What can hang from each mark:
j_125: j_33 j_217 j_420
j_904: j_33 j_316 j_420
j_367: j_33 j_316 j_904
j_217: j_367
j_33: j_125
j_316: j_904
j_420: j_367

Known rows, with every way that one mark hangs from another:
j_217{j_367{j_33 j_904{j_316}}}: -0.35 -0.67 0.35 1.51 0.44 -0.18 0.23 -1.17 0.91 -1.15 -3.56 -1.15 -0.95
 0.35 -0.29 -1.72 1.08 -0.91 -0.70 -1.12 2.87 0.34 -0.28 -3.98
j_217{j_367{j_33 j_316 j_904{j_420}}}: -0.27 0.87 2.08 2.22 -0.20 0.89 -0.06 1.52 -0.67 -3.34 -4.09 0.14 3.03
 0.21 -0.43 -1.08 1.69 -0.25 1.90 -1.79 2.96 0.97 -0.29 -1.62
j_420{j_367{j_316 j_904{j_33{j_125}}}}: -1.16 0.82 -1.30 0.06 -0.24 1.12 3.91 0.90 1.25 1.25 -0.65 0.20 3.88
 -0.42 -1.29 -1.07 -0.81 -0.60 1.09 -1.37 0.53 0.47 -1.51 -6.54
j_367{j_33 j_316 j_904}: 0.34 -0.27 1.97 1.48 1.59 1.68 2.65 0.38 0.10 -1.29 -1.69 -1.89 2.64
 -0.10 0.07 -2.39 -1.53 -1.37 1.85 -0.97 4.99 0.39 -0.60 -6.27
j_33{j_125{j_217 j_420{j_367{j_904}}}}: 0.10 -1.91 -0.54 -4.06 -0.24 1.50 0.65 0.71 1.16 0.22 1.57 -1.19 3.34
 0.09 -1.65 -1.23 -0.11 -0.81 -1.49 0.51 -2.71 -0.10 -0.02 0.49
j_904{j_420}: 0.66 0.86 1.53 1.52 1.45 0.44 -2.57 -1.31 -0.50 -0.80 -0.94 -0.05 1.00
 0.06 0.98 0.45 2.07 0.59 0.82 2.33 0.58 -0.25 -0.04 -0.40
j_904{j_33{j_125} j_316 j_420}: -1.06 2.19 -0.13 2.21 1.50 -0.57 -1.93 -0.82 -0.05 1.97 -1.63 1.43 -2.76
 -0.73 0.59 1.95 -0.32 0.99 1.57 0.66 -1.11 -0.58 0.07 2.72
j_367{j_33}: 0.90 -0.46 1.84 1.72 1.19 -1.67 0.19 -0.97 -0.63 -0.02 1.61 -0.87 -2.14
 -0.04 1.23 -0.86 -1.18 -0.31 1.05 2.19 1.77 0.42 0.14 -3.26
j_125{j_33 j_217 j_420{j_367{j_316}}}: 0.05 -1.43 -0.81 -1.02 -2.14 1.21 -0.20 0.84 0.24 -0.60 1.20 0.66 2.40
 0.90 0.93 0.23 -1.91 1.74 -1.56 -1.38 0.07 -1.15 0.86 3.52
j_33{j_125{j_217{j_367} j_420}}: 0.79 -0.71 -0.13 -2.25 0.45 -1.20 -0.09 0.79 0.04 -0.77 -0.13 0.49 -0.70
 -0.94 -1.16 -0.01 1.36 0.07 -1.93 1.30 0.02 0.18 1.26 2.97
j_125{j_33 j_217 j_420}: 0.82 -1.65 0.69 -1.79 1.46 0.19 0.17 -0.62 -0.49 -0.17 3.28 -0.44 -0.49
 0.21 1.07 -0.10 -0.62 0.40 -2.88 0.35 -0.40 -1.15 1.57 4.64
j_904{j_316 j_420}: -0.19 1.04 0.63 2.50 1.12 1.06 -4.64 -2.22 0.60 0.15 -3.80 0.16 -0.44
 0.25 1.48 0.74 1.71 1.12 1.25 1.46 1.72 -1.04 0.08 1.66
j_316{j_904{j_420{j_367}}}: 0.07 1.35 -1.06 -0.38 -1.91 1.64 -4.10 -1.78 0.02 -0.87 -0.50 0.09 1.05
 1.13 0.62 1.13 3.58 0.57 0.42 -0.21 -2.38 0.63 -1.05 0.92
j_33{j_125{j_420}}: 1.11 0.20 -0.01 -1.35 1.98 -0.67 1.04 0.14 -0.47 1.10 0.70 -2.00 0.36
 -0.84 -1.28 0.31 -0.13 0.36 0.53 1.25 0.19 -0.72 1.20 -0.38
j_904{j_33{j_125} j_316 j_420{j_367}}: -1.51 2.12 -1.42 1.88 -1.47 -0.56 -2.91 -0.68 0.44 2.13 -1.14 2.15 -1.58
 0.26 0.05 2.11 -0.50 1.81 1.54 0.19 -3.47 -0.80 -0.65 2.31
j_420{j_367}: 0.51 -0.42 -0.68 0.59 -1.04 -0.17 -0.43 -1.64 0.99 0.00 0.77 -0.49 1.25
 0.63 0.41 -0.23 1.41 0.62 -0.12 2.52 -0.05 0.19 -0.89 -4.11
j_420{j_367{j_33 j_316}}: 0.03 0.23 0.48 2.21 -2.34 -0.38 0.60 0.34 -0.05 -0.58 0.00 0.24 1.45
 0.68 0.88 -0.54 -2.46 0.81 2.76 0.46 2.52 0.28 -0.67 -3.60
j_904{j_33 j_316 j_420}: -1.05 1.43 0.19 3.23 0.29 0.05 -3.26 -0.97 -0.01 0.95 -1.92 1.67 -2.69
 0.21 1.74 1.61 0.10 0.70 0.70 0.64 -0.16 -0.84 -0.46 3.59
j_904{j_33{j_125} j_420}: -0.10 1.93 0.89 1.41 1.54 -0.94 -0.02 0.14 -1.09 1.42 1.04 1.44 -1.54
 -0.94 0.14 1.47 0.66 0.24 1.23 1.18 -2.18 0.03 0.12 0.74
j_316{j_904{j_33{j_125} j_420{j_367}}}: -0.72 2.38 -1.85 -0.63 -1.31 -0.29 -1.63 -0.22 -0.64 1.29 1.43 1.59
 -1.63 0.12 -0.26 2.56 1.77 0.24 0.79 -1.08 -5.34 0.81 -1.00 1.75
j_904{j_316}: 0.13 0.03 -0.34 1.90 1.62 0.55 -1.50 -2.92 1.45 0.97 -2.86 -0.63 -0.82
 -0.04 0.96 -0.49 0.46 0.48 0.22 1.57 3.51 -0.58 -0.18 -3.46
j_904{j_33{j_125{j_217 j_420}} j_316}: -0.69 -0.51 -1.14 -0.62 0.73 -0.72 -0.68 0.62 0.50 2.46 0.64 1.34 -3.75
 -0.98 0.56 0.92 -3.30 0.18 -0.97 0.46 -0.88 -0.80 0.94 5.84

Rows:
0.27 -2.27 -0.46 -2.09 -1.38 0.07 -0.44 -0.37 -0.08 0.11 3.88 0.28 0.41
 1.14 0.92 0.30 -1.09 1.03 -3.11 0.30 -3.15 -1.15 1.01 4.47 -> j_125{j_33 j_217 j_420{j_367}}
-0.15 -1.89 0.13 -0.03 0.42 0.24 2.28 0.16 1.58 -1.15 -0.16 1.51 0.07
 -0.23 0.50 -1.35 2.14 -2.30 -3.71 0.78 0.46 1.44 -0.96 -2.26 -> j_125{j_217{j_367{j_904{j_33}}}}
-0.30 1.44 1.51 2.86 -2.80 -0.25 -2.53 1.04 -0.95 -1.31 -0.94 1.17 1.61
 1.02 1.30 0.69 -1.82 1.62 3.54 0.45 0.89 -0.21 -0.46 0.73 -> j_904{j_420{j_367{j_33 j_316}}}
0.30 -1.49 0.87 -0.19 -0.78 0.42 1.05 -0.57 0.44 -0.55 1.60 -1.66 1.03
 0.93 -0.23 -2.11 -0.37 -0.78 0.24 0.64 -0.59 0.43 -1.16 -6.07 -> j_420{j_367{j_33 j_904}}
0.64 -1.01 1.74 -1.68 0.82 -1.95 -0.57 1.38 -0.98 0.37 3.23 -0.39 -2.47
 -0.89 0.17 -0.43 -3.39 -0.32 0.17 1.86 -0.83 -0.08 1.58 4.08 -> j_367{j_33{j_125{j_217 j_420}}}
-0.18 1.55 -1.56 1.51 0.37 1.08 1.59 -0.18 0.17 0.28 -1.18 0.56 0.09
 -0.50 1.40 0.63 0.34 -0.96 0.18 -1.95 3.11 1.03 -1.10 -2.39 -> j_367{j_316{j_904{j_33}}}
0.20 2.26 -0.13 1.36 0.52 2.31 -2.63 -0.59 -0.24 -1.25 -4.03 0.10 2.24
 -0.06 1.07 0.85 3.04 0.00 1.82 -1.33 3.29 0.51 -0.61 0.17 -> j_367{j_316{j_904{j_420}}}
0.86 0.11 0.58 -0.49 -0.15 -3.16 1.73 1.46 -2.08 -0.43 1.13 -0.84 -2.01
 -0.62 -1.71 0.48 -0.34 0.62 0.48 0.19 -0.08 0.19 1.45 1.36 -> j_217{j_367{j_33{j_125{j_420}}}}
0.79 -1.95 -0.11 -1.35 0.12 -0.69 0.64 -0.21 -0.67 -1.52 1.53 0.61 -0.88
 0.36 0.19 0.39 1.54 0.49 -4.00 -0.10 -0.64 -0.47 1.67 4.91 -> j_125{j_33 j_217{j_367} j_420}
0.45 1.01 -0.02 1.25 0.40 0.45 0.56 -0.28 -0.31 -1.09 -1.25 -0.83 -0.52
 -0.17 1.11 -0.41 -0.32 -1.07 1.82 -1.97 4.43 1.25 -0.35 -3.38 -> j_367{j_33 j_316{j_904}}
-0.56 0.26 0.04 0.33 1.51 -0.58 1.30 -0.86 1.04 -0.17 -3.29 -1.15 -1.07
 -0.46 -1.91 -1.55 1.16 -0.81 0.44 -1.32 1.75 0.65 0.21 -4.32 -> j_217{j_367{j_33{j_125} j_904{j_316}}}
-0.77 -1.70 -1.59 -1.59 -0.36 2.47 0.02 -1.54 0.76 0.46 -0.18 -2.31 1.92
 1.70 -0.66 -0.54 -0.33 0.98 -1.76 -3.48 -1.11 -2.20 0.36 0.48 -> j_125{j_33 j_420{j_367{j_904{j_316}}}}
0.11 2.03 -0.05 0.11 1.55 -0.40 1.49 0.06 -0.32 0.28 -1.22 -1.28 -0.41
 -1.08 -0.33 -0.24 -0.46 -0.76 2.81 -1.85 3.40 1.36 0.00 -3.43 -> j_367{j_33{j_125} j_316{j_904}}
-0.51 -0.58 0.92 0.41 0.01 1.02 -0.18 0.90 0.63 -1.91 -0.79 2.74 -0.20
 0.11 0.70 -0.17 3.09 -1.40 -2.81 0.36 -1.81 1.02 -0.73 1.91 -> j_125{j_217{j_367{j_904{j_33 j_420}}}}
-0.42 1.49 0.45 0.11 1.57 0.11 1.84 0.79 -0.30 -0.53 -1.47 1.14 0.64
 -0.63 -1.78 0.21 3.51 -0.80 -0.28 -0.72 -2.03 0.75 -0.49 -1.58 -> j_217{j_367{j_904{j_33{j_125} j_420}}}
0.26 -1.03 -0.76 -2.96 -1.47 -0.35 -0.57 0.42 0.65 0.68 2.51 0.19 0.87
 -0.12 -0.64 0.11 -1.08 0.58 -0.75 2.10 -2.07 -0.35 0.54 2.66 -> j_33{j_125{j_217 j_420{j_367}}}
0.56 -0.36 2.18 -0.42 1.82 -2.06 0.66 -0.06 -0.12 0.79 2.56 0.18 -2.92
 -1.08 0.63 -1.25 -1.63 -1.08 0.25 2.90 0.53 0.91 0.66 -0.57 -> j_367{j_33{j_125{j_217}}}
-0.66 1.16 1.32 2.32 0.98 2.78 0.68 1.16 -0.09 -1.08 -2.38 0.54 3.37
 -0.16 0.71 -0.11 0.13 -0.67 1.39 -1.51 1.93 -0.09 -1.18 -1.71 -> j_367{j_316 j_904{j_33 j_420}}
0.22 0.15 0.29 0.10 -0.62 -2.49 0.85 -0.58 -0.43 1.19 2.79 -0.58 -1.56
 -0.08 -0.62 -0.43 -1.47 0.69 1.78 1.71 -0.91 0.30 -0.25 -3.56 -> j_420{j_367{j_33{j_125}}}
-0.67 -1.71 -0.35 -0.56 -2.15 0.99 -1.37 0.10 0.56 -0.11 -0.08 -1.99
 0.41 1.44 -0.41 -0.88 -3.01 0.32 0.29 -1.55 -0.93 -1.25 -0.28 0.56 -> j_125{j_420{j_367{j_33 j_904{j_316}}}}
0.30 -0.58 -0.22 -1.82 2.21 0.43 3.51 1.40 -0.54 1.45 1.97 -1.71 0.48
 -0.87 -1.49 -0.26 -0.73 -1.16 -0.54 -1.36 -1.71 -0.61 0.15 -1.18 -> j_367{j_904{j_33{j_125{j_420}}}}
-0.62 -0.78 -1.43 0.17 -0.50 2.48 -0.55 -2.52 2.74 0.29 -2.65 -1.55 2.83
 1.05 -0.24 -1.42 1.08 0.01 -0.56 -0.14 1.38 -0.65 -1.41 -5.43 -> j_420{j_367{j_904{j_316}}}
0.56 -1.14 -1.02 -1.17 -1.02 -0.14 0.10 -0.79 -0.97 0.26 3.20 -1.08 0.69
 1.31 -0.08 0.82 -0.40 1.85 -1.48 -0.89 -2.58 -1.55 0.81 1.69 -> j_125{j_33 j_420{j_367}}
-1.16 0.15 -0.58 0.90 1.70 -0.94 -0.55 -1.13 1.60 2.69 -0.20 1.88 -3.64
 -1.18 1.25 0.23 -1.50 -0.50 -0.93 1.71 0.46 0.02 0.09 0.94 -> j_904{j_33{j_125{j_217}} j_316}
-0.37 -1.21 -1.30 -1.99 -1.82 -1.45 0.24 1.73 -0.04 1.69 4.34 1.73 -1.20
 -0.21 -0.15 1.06 -2.54 0.40 -1.48 1.35 -4.68 -0.61 0.22 4.46 -> j_904{j_33{j_125{j_217 j_420{j_367}}}}
-0.54 -0.20 -1.13 -0.95 0.42 0.25 3.56 -0.32 0.99 1.67 1.96 -0.15 1.80
 -0.17 -1.36 -0.74 -0.05 -0.88 -0.14 0.16 -2.52 0.50 -1.43 -6.26 -> j_420{j_367{j_904{j_33{j_125}}}}
0.86 -0.86 0.56 -2.38 1.64 -0.72 -0.23 0.36 0.24 0.79 1.52 -0.59 -0.17
 -1.03 -0.21 -0.14 -0.89 -0.34 -0.94 2.13 -0.11 -0.31 1.22 3.19 -> j_33{j_125{j_217 j_420}}
0.18 0.59 -2.08 -2.03 0.97 -0.53 1.59 0.56 -1.15 1.78 2.21 -0.50 -3.11
 -1.01 -0.75 1.65 -0.36 -0.93 -0.61 -1.68 -2.22 0.18 0.38 2.28 -> j_316{j_904{j_33{j_125{j_420}}}}
-0.21 0.58 -3.32 -2.47 -2.28 -0.54 1.02 0.79 -0.77 1.89 2.87 0.00 -2.21
 0.01 -1.28 2.05 -0.50 0.26 -0.56 -2.12 -4.39 0.07 -0.39 2.54 -> j_316{j_904{j_33{j_125{j_420{j_367}}}}}
0.33 0.03 2.30 1.32 0.38 -0.07 -0.54 0.20 -0.86 -2.99 -1.89 -0.20 0.60
 0.46 -0.56 -1.02 2.97 -0.85 0.12 -0.33 -0.22 0.84 -0.24 -0.87 -> j_217{j_367{j_33 j_904{j_420}}}
0.60 -1.25 1.19 0.77 -2.04 -1.22 -0.07 2.68 -0.84 -2.68 -0.90 1.10 -0.42
 -0.10 0.48 -0.27 -1.66 0.13 -0.36 -0.07 2.95 0.36 0.99 4.36 -> j_125{j_217{j_367{j_33 j_316}} j_420}
0.04 2.57 -0.71 1.53 -0.63 1.52 -2.26 -0.32 -0.36 -2.68 -5.82 0.93 2.25
 0.09 0.07 1.22 5.03 0.12 0.82 -2.07 3.18 1.10 -0.45 0.53 -> j_217{j_367{j_316{j_904{j_420}}}}
0.44 1.02 0.16 0.49 -0.77 -2.16 2.17 2.65 -1.75 -0.93 -1.69 -0.36 0.18
 -0.70 -1.58 0.32 -1.66 0.85 2.32 -1.41 2.74 0.12 1.44 0.27 -> j_217{j_367{j_33{j_125{j_420}} j_316}}
0.41 -3.26 1.21 -2.39 -1.96 0.69 -0.71 1.36 0.32 -1.10 3.31 -0.66 0.46
 1.14 0.27 -1.41 -2.47 -1.05 -1.53 0.41 -2.58 -0.07 -0.16 2.22 -> j_125{j_217 j_420{j_367{j_33 j_904}}}
